What can hang from each mark:
dazalus: gokufu
lozus: lumesev
zufo: bosev gokufu
likab: lumesev
rekag: fibon lumesev
bosev: gara zufo
zetak: gara
lagiz: kotok lumesev
lumesev: daki lagiz likab lozus rekag tugemaf zetak
daki: lumesev
fibon: gokufu rekag
gara: bosev
gokufu: dazalus fibon zufo
kotok: lagiz
tugemaf: lumesev

Each row was made from one small tree. Brackets hold a mark, then the marks that hang from it, in alphabetical order. Every link used is in the known rows. Write each row's tree.
Known rows:
(bosev gara zufo): [ -4  -1   6  19 -15 -15  -1 -20  12  -5   3 -16   1  11  -5   7 -16  31
  21  -1   2  12 -17  25  22 -18  18  21  -8   0   7  10 -22 -13  -1  21
  -6   6  -5]
(dazalus (gokufu (fibon rekag) (zufo (bosev gara)))): [-10  -7   8  11 -19  -7  -5 -13   3 -19  17 -14  12   6 -13  18 -12  15
  32 -13   6  10 -42  21  26 -13  15  27  10  -9  -2  19 -18 -40 -20  28
 -17   2   6]
(fibon (gokufu dazalus) (rekag (lumesev lozus))): [-12   7 -14   7   4 -16 -10 -12  10 -21  13  -1  24 -19 -11   2 -17   6
 -12 -16  11   3 -12   6  21   6  16   4   9 -19  12  -9 -13  12  18   0
  -3   6  -4]
(fibon gokufu): [  5  12  -3  21   4  -8   1 -28  16 -16   7  -7   9 -12 -24  -4 -20  16
   7  -8   5  -5 -18  16   8 -10  19  11   4 -15   0  -2 -12   5   9  11
   9   9 -15]
(lagiz kotok (lumesev tugemaf zetak)): [  5  12  -2  24   8  -1  14  -1  -3  10 -11   6 -19   6 -19 -17  -7  -3
  19   1   2  15   6  32 -18  19  -1 -13 -10   7   1  19  19   3  23   6
  14  10  11]
(lagiz kotok (lumesev daki likab lozus rekag tugemaf)): [-18   6  29   3  27  -6  16   5 -14   5 -10   0 -20   3   9  -7   6  -8
  -7  -5   4  21  19   9 -24  40  -3 -17  -4   0   4  14  19  30  41   1
  38  -2  17]
(fibon (gokufu dazalus zufo) (rekag (lumesev lozus zetak))): [-17   5 -12   2   5 -14 -16 -22 -14  -9  14   1  32 -13   5   4 -11  14
   5 -17   4   0  -9   8   8  14   6   0   5 -17  12  -4  -6  -8  11  -9
 -13   7   4]
(lagiz (lumesev daki lozus)): [ -3   9   4  22  -3  -8   4   2  13  -3  -4  -6 -17  -6  -6  -3   5  10
   1  -9   9  19  -8  10  -2  15   6   1  -2  -6   2   2   5   5  13  11
   9  11  -3]
(lumesev daki likab lozus rekag): [-22  -1  29  -3  20 -13   5 -13  -5  -7   5  -4   8  -9  14   3  10   7
  -1 -13   4   3  -4  -8  -4  16   4   8  -3 -19  -3   3   2  19  31   8
  28   3  -7]
(rekag (lumesev lagiz zetak)): [ -6   8 -17   7  13 -13  -4  -1  -2   9   4   1   7  -6  -7  -2   2   7
  11  -7   3  -4  -7   6  -9   0   2   6 -12   6  10   2  11  -9  17   8
   1  17 -13]
(rekag (lumesev tugemaf zetak)): [-11   4 -11  14  13 -10   3  -6  -1   2   3   4   7  -2 -11  -2   1   7
  25 -12   1  -9 -10  15 -17   3   0   9 -12   0   7   3  11  -6  18   8
   0  16  -4]
(lumesev daki lozus tugemaf zetak): [-20  -1  20  13  15  -8   6 -12 -14   4  -1  -1   3   0  11   4  18   0
  26 -13  -1  -2  -3   7 -30  35  -1   4  -3 -17   2   0  18   7  27   5
   9   8   2]
(daki (lumesev lagiz lozus)): [ -1   3 -17  12   8 -17   8   3 -11  -2  -7  -5   4  -5  -3 -11  10   3
   5  -7   3   8 -18  14   0  11  19   0  -5  -7   0  14   4   0   4  22
  12   5  -7]
(tugemaf (lumesev daki likab lozus (rekag (fibon gokufu)) zetak)): [-30   1  22  -9  42   6   8   2 -14  -9  -2   0   7 -21  14  -3  12   1
  -1 -16   3  -2   8 -18 -19  34   3   9   4 -16  -6 -14   0  12  37 -20
   8   4 -12]
(zufo bosev (gokufu dazalus (fibon rekag))): [ -2 -15 -10  13 -39   0   2  10   9   0  11   3  11  -1 -16  -3   0  -2
  26 -17  12   1 -38  39  35 -16  15  13   7 -17   1   4  -3 -29 -17  21
   1  -4  -7]
(fibon (gokufu zufo) rekag): [  4  14   3  16   6 -10  -7 -33   5 -19  25 -13  21  -7 -19  -2 -32  25
   7 -18   0  -8 -21  19  18  -9  26   9   9 -19   1   3 -23   2   5   7
   1   3  -9]
(kotok (lagiz (lumesev likab lozus rekag (zetak (gara bosev))))): [-20   7  16  -3  49   1   4  -9 -44  21 -15  16 -17  -1  -1   2  10 -12
   1   9  -1  12   3  11   2  22  -6  -9 -10 -15 -36  18  20  -3  33  13
  12 -12   5]
(lozus (lumesev lagiz likab tugemaf zetak)): [-14   9  10   2  21 -11  16  -5 -24  23 -16  -1   5  -8   8 -14  12 -10
  20   7 -10  -1   8  18 -20  17 -11  -4  -8  -7  -2   5  11   0  28   0
  26  12  -4]
(zufo (bosev gara) (gokufu fibon)): [ -9 -15  -5  16 -36   6   8   9   8   6   2  -7  -7   8 -17  12   9   0
  37  -8   6   9 -34  44  13 -20  13  25   7  -5   1   3  -4 -41 -20  39
  -5  -2  -8]
(lumesev likab lozus rekag zetak): [-22   0  20  -2  29 -10   6 -18 -17  -1   4   2  18  -9   9  -1  12  -6
  11  -7  -2   2  -1   0  -6  16  -1   0  -7 -22 -10  11   8   8  34   6
  20   4  -6]
(rekag (fibon gokufu) (lumesev likab tugemaf zetak)): [-15  11   3  -3  27 -11  -4   2  -4   1   3   1   8 -12   2   4  -9   4
   8 -16  -3  -6   0   5 -36  19  -6  16  -2  -6  18 -13   9   6  29  -5
   6  15 -10]
(rekag fibon (lumesev daki lagiz lozus tugemaf (zetak gara))): [-17   2  18 -10  33 -12   2  26 -26  21  -8   3  -8   0  28  20  15  -7
  -3 -17   3   2   3   0 -37  43 -15   6  -3   4  15  -1  26  -3  24   2
  -2   7  -9]
(gara bosev): [  3   8  -9  14  -1  -4 -12 -24   8 -10  -1   5   2   2 -25  -9  -5  25
  17  -1  -1  -3 -25  24  21 -28  15  14 -16 -22 -15  11  -6 -12   8  18
   6  10 -10]
(kotok (lagiz (lumesev daki lozus rekag zetak))): [-15   8  12  16  29  -9  13  -1 -16  15   1  -1 -17  -3  -5  -4  14   0
   6  -1   9   9   3  -9 -12  30  -3  -8  -3  -2 -12   6  25  13  31  12
   2   1   7]
(gokufu dazalus (fibon (rekag lumesev))): [  2  -3 -10   3 -22 -14 -13   8  16 -10  11   0  19  -8 -10  -5 -13  18
   9 -14  17   4 -33  24  33 -15  -2   6  -7  -1  15   6 -14  -8  -3  -8
  -4  19  -7]
(kotok (lagiz (lumesev likab lozus))): [  2  10   0  14  15 -15   5  -6  -1  16  -6   0 -19  -4 -11  -9   9   4
   3   0  11  17 -12  15  -4  19   5  -1   0  -6  -7   7  13  10  22  15
  13   7  -1]
(lagiz kotok (lumesev daki likab lozus tugemaf zetak)): [-19   5  20   5  18  -4  10   4 -16  16 -18   6 -22   1  14  -4  13 -10
  11  -4   0  24  22  13 -44  56  -9 -11  -3  -1   5   7  29  18  42  -4
  28   5  15]
(rekag fibon lumesev): [ 12  10 -17   8  -4 -15  -5   9  28  -5   9  -2  -5  -4 -18  -2  -9  28
   2 -13  12   2 -29   8  10 -22   4  22  -8   1  17   3  -3  -9   1  14
  -9  27 -20]
(likab (lumesev daki (lagiz kotok) rekag tugemaf zetak)): [-16   7  10   3  34   4  21   9 -30  17  -2  -1   2  17   2  -9   4   0
  12  -5   2  -4   1  -4 -32  25   3 -20  -9   7   1  22  26  24  27   4
  19  -3  11]
(likab (lumesev lagiz rekag tugemaf)): [ -5   7   1  13  33   0  16   2 -20   3   3  -8  15  12 -13 -15   0   3
   9  -8   3 -11 -20   9  -3  -7  13 -14 -14  -1  -3  21   6  17  10  14
  15  -1  -2]
(likab (lumesev rekag tugemaf zetak)): [-15   3  -1  15  29   5  21  -4 -19   0   5   0  19   9 -15 -10   0   2
  25  -7   0 -12 -21   5  -9  -2   6  -8 -13  -9 -11  23   8   8  13  12
   5   3   3]
(dazalus (gokufu (fibon rekag))): [  4   5   7  16  -5 -13  -3 -15  21 -28  20  -9  15  -5 -22   3 -21   7
  13 -12  14   3 -40   9  20  -9  13  15   5 -16  -6  17 -16  -6   0  12
   1  13  -7]
(zufo (bosev gara) gokufu): [ -9  -9 -14  21 -24   3  15  -3  11   3   4  -4  -7   4 -23  13   5  -1
  28  -7   3   6 -25  33  18 -19  25  29   7 -11  -5  -1  -3 -32  -7  56
  -4  -6  -8]

Write each row's tree:
[ -1  -9 -11  18 -32   4   9   7  12   4   5  -1  -4   4 -20  -1   9   3
  34 -15  10  -1 -40  39  11 -22  18  20   5 -11   2   7   6 -37 -20  28
   3   0 -16]  (zufo bosev (gokufu fibon))
[-17  -7  15  -1 -12  -5  -5  -3  -7  -5   3 -11   9  -2   9  13  -8  32
  10 -11   5   5 -15   7  20  -7   2  18   1  -5  10  -6 -10 -22 -11  15
 -10  -2   8]  (lumesev daki (rekag (fibon (gokufu dazalus (zufo (bosev gara))))))
[-25  -3  24   2  46   6   3 -19 -45   0  -9  14   9   5   1   6  10 -11
  14  -2  -8  -6  -2  20  -1  13  -1  -5 -14 -27 -29  23  12  -9  27  12
  10 -11   5]  (lumesev lozus rekag tugemaf (zetak (gara bosev)))
[  5  15   1   5   8  -4  23  -2 -15  24 -20   7 -13  -4  -2  -4  -7  -8
   4  15   1  14   3  23   6  11  -4 -10   2   4  -7  25  10 -13  12   6
  12   9  -9]  (lozus (lumesev (lagiz kotok) (zetak gara)))
[-24  -6   0   0 -21 -10  -9   2   8 -17  19 -16   5   2  -1  32  -8  22
  23 -20  10  10 -36   2  11  -5   9  35  12   3  12   4 -13 -37 -15  24
 -23   6   7]  (dazalus (gokufu (fibon (rekag (lumesev daki))) (zufo (bosev gara))))
[ -7   6  10  11   8 -11   0  -6  -5  10   1  -4   3  -5   4  -1   6   9
  16  -8   1  -3  -4  -1 -15  16   1   6  -7  -3   1  -3  12   2  22   7
  12  12 -11]  (lumesev daki lagiz zetak)
[ -9   6   0  11  10   0  17  -2   6  -9   8  -8   9   3 -13  -3  -5  23
   8 -11   8  -6 -31  -9   9 -14  14   4  -6  -7  -6  15  -4  14   3  15
   7   5  -6]  (likab (lumesev daki rekag))
[ -4  -6  -4  15 -18  -5   0 -16   2   1   5 -10   2   8 -11   8   0  28
  34  -7  -2   6 -29  32  22 -21  16  25  -3  -5   2  12 -10 -38 -15  35
  -8   5  -1]  (gokufu (zufo (bosev gara)))
[  6  12  18  13  15  -4  15  21   5   3  -4  -3 -30   9 -11 -13 -12  10
  -7  -7  10  16   6  11 -11  14  -5  -8 -10  12  10  17  15  20  21   5
  18   9  10]  (lagiz kotok (lumesev daki (rekag fibon) tugemaf))
[-18   8  -2   6  34  -1  13   2 -28   7   3  -3  19   5  -2  -7  14  -4
   8  -4   0  -2 -14  -6  -8   9   8 -16  -8 -10  -8  20  15   7  17  11
   5   0  -3]  (likab (lumesev lagiz lozus rekag zetak))
[  1   9  10  -5  13 -15  -1  -9  -8  12  -7   2  -5   1   7  -8   8  -1
  -4  -3   5  15   1  15 -11  23   8  -6  -3  -7   7  14  15  14  30   7
  31   8  -5]  (lumesev (lagiz kotok) likab lozus)
[-22   3  31  -2  42  -5  18   2 -32  25  -9   6 -17  -8  15  12  11 -13
  -3  -3   8  15   7  -6 -15  46 -11  -6   2  -3 -20   9  22  12  35   9
  16  -9   2]  (kotok (lagiz (lumesev daki likab lozus rekag (zetak gara))))
[ -8  -6   6   4  -9  -6  -5  -8  -8  -6   4  -8  15   0  -2   6 -12  27
  11  -7   4   5 -18  20  32 -20   5  14  -2  -6   7   3 -13 -28 -15  18
 -12  -1   5]  (lumesev (rekag (fibon (gokufu dazalus (zufo (bosev gara))))))
[ -5 -11   8   3 -28   1 -12  -6 -12   0  -1  10   9  12   3   5 -17  15
  14  -8   8   5 -33  49  45 -23  14   9  -6 -17 -10  17 -21 -33 -18   5
  -4 -14  -5]  (zetak (gara (bosev (zufo (gokufu dazalus (fibon rekag))))))
[ -8   5  16  14   8  -8   8   3   4   5 -10  -3 -14  -5   1  -6   0   6
  11 -10   3  11   0  17 -20  22  -1   4  -9  -1   3  -3   5  14  24   5
  30   8   1]  (lagiz (lumesev daki likab tugemaf))
[ -9  -1 -12   5   3 -11  11  -4  -8  -2  -7   5   9 -12  -1  -8   2   4
  24  -7  -3   3 -15   9 -11  10   7  13  -7 -11 -11  10   3  -5  11  15
  17  10  -7]  (daki (lumesev likab zetak))
[  2  11   6  22  17 -10  13  -1   5   9   5  -7 -21  -2 -21 -10  -5  16
   0  -2  15   4  -9  -1   8   2   5  -2  -5   5  -9   5  10  16  17  18
   9   4   2]  (kotok (lagiz (lumesev daki rekag)))
[-16  -3  11 -11  34  -8  21  10 -51  22 -25  13  -5   1  27   1  12 -27
   7  -2  -3  15  10  23 -36  58   0 -14   0  -1  -6  26  26   6  28   9
  32  -9   7]  (daki (lumesev (lagiz kotok) likab lozus tugemaf (zetak gara)))
[ -5   7 -10   2   8 -13  -5   9   7   2   6   2   0  -4  -3   4   9  13
   8 -12   5   6 -16   1 -11   6  -5  15  -4  -7  14   3  13 -12  14   7
 -15  24 -14]  (rekag fibon (lumesev lozus zetak))
[  0  10  -8  11  23  -2  13   1  -7  -1   7  -9  16   7 -17 -14  -4  12
   2  -6   6  -6 -25   2  12 -19  17  -9 -11  -3  -5  21  -1  11   3  18
  11   4 -10]  (likab (lumesev lagiz rekag))
[-27  -5 -16   4  -9  -5 -11 -10 -12  -6  12  -4  24 -10  -4  18 -16  15
  21 -13  -3   2  -9  17  20  -1  10  18   8  -5  10  -8 -11 -29   1  15
 -23  -2   8]  (fibon (gokufu dazalus (zufo (bosev gara))) (rekag (lumesev zetak)))
[ -4   4  12  14  22 -13   2 -10 -15   6  -3  -5   6   4   1  -8  14  -3
  10  -8   2  -1  -7  22 -13  18  10  -6  -6 -11   5   7  12   8  21  12
  17   6  -3]  (lumesev lagiz lozus tugemaf)
[-28   0  45 -16  46 -13   2  13 -35  17  -1  -4   6   0  35   2  24 -11
   2 -15  -5  -1  16 -11 -43  46 -16  -4 -10 -10   7  -2  25  22  45  -5
  24   2  -1]  (lumesev daki lagiz likab lozus (rekag fibon) tugemaf zetak)
[-27  14  -2  -8  47  -1 -16  -7 -35  -5   3   4  12 -13  -3  19 -11 -12
 -14  -9  -9  -2   7   5   0  21  12   0   8 -21  -9  -3   1  -2  35   5
  -2 -11 -12]  (fibon gokufu (rekag (lumesev lagiz lozus (zetak (gara bosev)))))
[-25   1  13 -10  26 -18  -3   7 -16  12  -5  -4   0  -4  24   6  22   0
  -1 -18   2   1   4   0 -36  36  -1   6  -6  -1  21 -10  18  17  36   3
  24   8  -3]  (rekag (lumesev daki lagiz likab lozus tugemaf))
[-35  -3  41  -8  47 -11   6  -3 -41  15  -1  -3  12  -2  31   2  26 -16
   7 -12  -6  -4  19  -7 -39  47  -9  -9 -10 -12   0   0  24  25  49  -2
  33  -3   4]  (lumesev daki lagiz likab lozus rekag tugemaf zetak)
[ -7  -1   7   2  40  -2  30   9 -46  14 -15   9  -1   5   4  -5  -8 -20
   5  -1   0   2   7  20 -14  27   4 -18  -8   9 -12  33  18   5  18  15
  25 -12   9]  (daki (lumesev (lagiz kotok) rekag tugemaf (zetak gara)))
[-19 -10  -9 -11 -29  -8 -23   0  -3   0   2   8  12   9   7   0  -7  22
  13 -13   6   6 -25  33  26 -23   9  16 -11 -10   9   2 -16 -24  -3  -2
   1  -3  -2]  (gara (bosev (zufo (gokufu dazalus (fibon (rekag (lumesev likab)))))))
[ -1   8 -11   4 -13 -16 -11   5  26  -9   1  -1   3 -16  -1   3 -15  30
  -8 -16  16   2 -16  -4   4  -3  -2  17  -1  -1  23 -18  -4   2   3  -5
  -6  20 -10]  (rekag (fibon (gokufu dazalus)) (lumesev daki))
[  8   2  -9  11 -22  -9 -10 -10   6  -3   1   0  12  -6  -5  -6 -10  35
  15 -14   9   0 -31  24  22 -15  11  17  -1 -11  12   1  -2 -31 -21   6
  -8   9  -7]  (rekag (fibon (gokufu dazalus (zufo bosev))))
[ -3  -5   6   8 -21   4  -6 -11  -8   5  -8   6  -8  19  -1   8  -8  21
  22  -6   6   4 -35  48  22 -27  16  17  -8 -11  -9  19 -13 -42 -21  12
  -4  -9 -14]  (zetak (gara (bosev (zufo (gokufu fibon)))))
[ -6  -1  -1   1  24  -2   4  -5 -10   3 -11   2   6 -11   4 -17  23   0
   6  -8   7   3  -7  14   2  17  16   1  -8 -10  -5   0  -1   2  23  -4
  19  10 -16]  (tugemaf (lumesev lagiz likab lozus))
[ -6  11  24  -6  17 -10   8  20   4   4  -7  -1 -27  -1   8  -5   0   5
 -19  -7   9  29  10  -2 -11  27  -8  -6  -3   1   9  13  14  22  31   1
  24   8   3]  (lagiz kotok (lumesev daki likab lozus (rekag fibon)))
[ 14  15   1  12  -3 -10 -10 -21  10  -8  11  -9   7  -2 -11  -5 -22  37
   8 -14   5  -3 -27  17   4 -15  12  15   0 -10  12   3 -11 -11  -8   4
  -6  15 -14]  (rekag (fibon (gokufu zufo)))
[ -5 -16   3  14 -52  -8  -1  -6   7   7  -6  -6   5  16   8   5  -3  21
  31  -2  14  18 -30  48  26 -21   5  13  -9   4  12   7 -20 -34 -25  12
 -11   1   3]  (bosev gara (zufo (gokufu dazalus fibon)))
[  1 -11 -23  22 -35  -1  11  -6  13   5  -1  10   5  -2 -16  -6   8   3
  25 -10  13  -1 -33  32  28 -20  21  18  -1 -15  -3   1   7 -31 -15  36
   5  -1  -7]  (zufo bosev (gokufu dazalus))
[-32   2  10  -4  33  14   8  -5 -36   0  -9   9   6   7   5  14  10   4
   9  -3  -3  -1 -19  -7   1   9   3  -3  -8 -24 -31  22   9  -4  13  12
  -1 -12  -2]  (likab (lumesev daki lozus rekag (zetak (gara bosev))))
[ -2  -9  -8  12 -43  -4 -16 -14   1   4 -10   9   4  16   0 -10   2  30
  31  -1  11   5 -35  48  30 -34  10  10 -19 -11  -1  11  -9 -38 -23   3
  -4   0  -1]  (gara (bosev (zufo (gokufu dazalus fibon))))
[-14  -2   0   0  25 -17  11   6 -29   7 -14  -1   7  -3  13 -11  19 -10
   9 -10  -3   4  -5  19 -25  32  11  -3  -7 -10   2  10  11  13  20  14
  32   0   2]  (daki (lumesev lagiz likab lozus tugemaf))
[-17  -3 -18   5 -15  -7 -11 -11   0 -13  13  -7  21  -8 -11  15 -21  22
  10 -15   3   4 -19  21  34 -12  19  20   9  -5  14  -8 -22 -24  -8  20
 -17  -2   5]  (fibon (gokufu dazalus (zufo (bosev gara))) (rekag lumesev))
[ -6 -17   7   4 -38  -4 -12   0  -5  -1   7  -9  17   6   0   5  -5  24
  35 -10   5  11 -35  42  40 -16   3  13   0  -6   6  13 -19 -38 -24  10
 -12   3   7]  (gokufu dazalus (fibon rekag) (zufo (bosev gara)))
[-16   6  20 -12  29 -10  -7  -1 -28   3   7 -10  11  -5  15   2   6   8
  -4 -18  -3  -1  -5   4  -7  12  12   6   3 -14  12   2   9  -9  13   8
  14  -7 -11]  (lumesev lagiz likab lozus (rekag (fibon (gokufu (zufo bosev)))))
[ -9 -16 -18  19 -38   0  12  -5   9   6  -5   4   2   2 -13   7   8   0
  28  -3   9   9 -26  37  31 -18  17  21   2 -10  -4  -3  -3 -35 -15  47
  -4  -6  -1]  (zufo (bosev gara) (gokufu dazalus))
[-16   3   7 -13  15 -13 -14  17 -13   8  13  -4  18  -9   7   1  -1  -3
   9 -15  -1   1  -6   8 -13  13  -8   3  -4   0  13   1   2   0  26 -12
  12  13 -15]  (gokufu (fibon (rekag (lumesev lagiz likab zetak))))
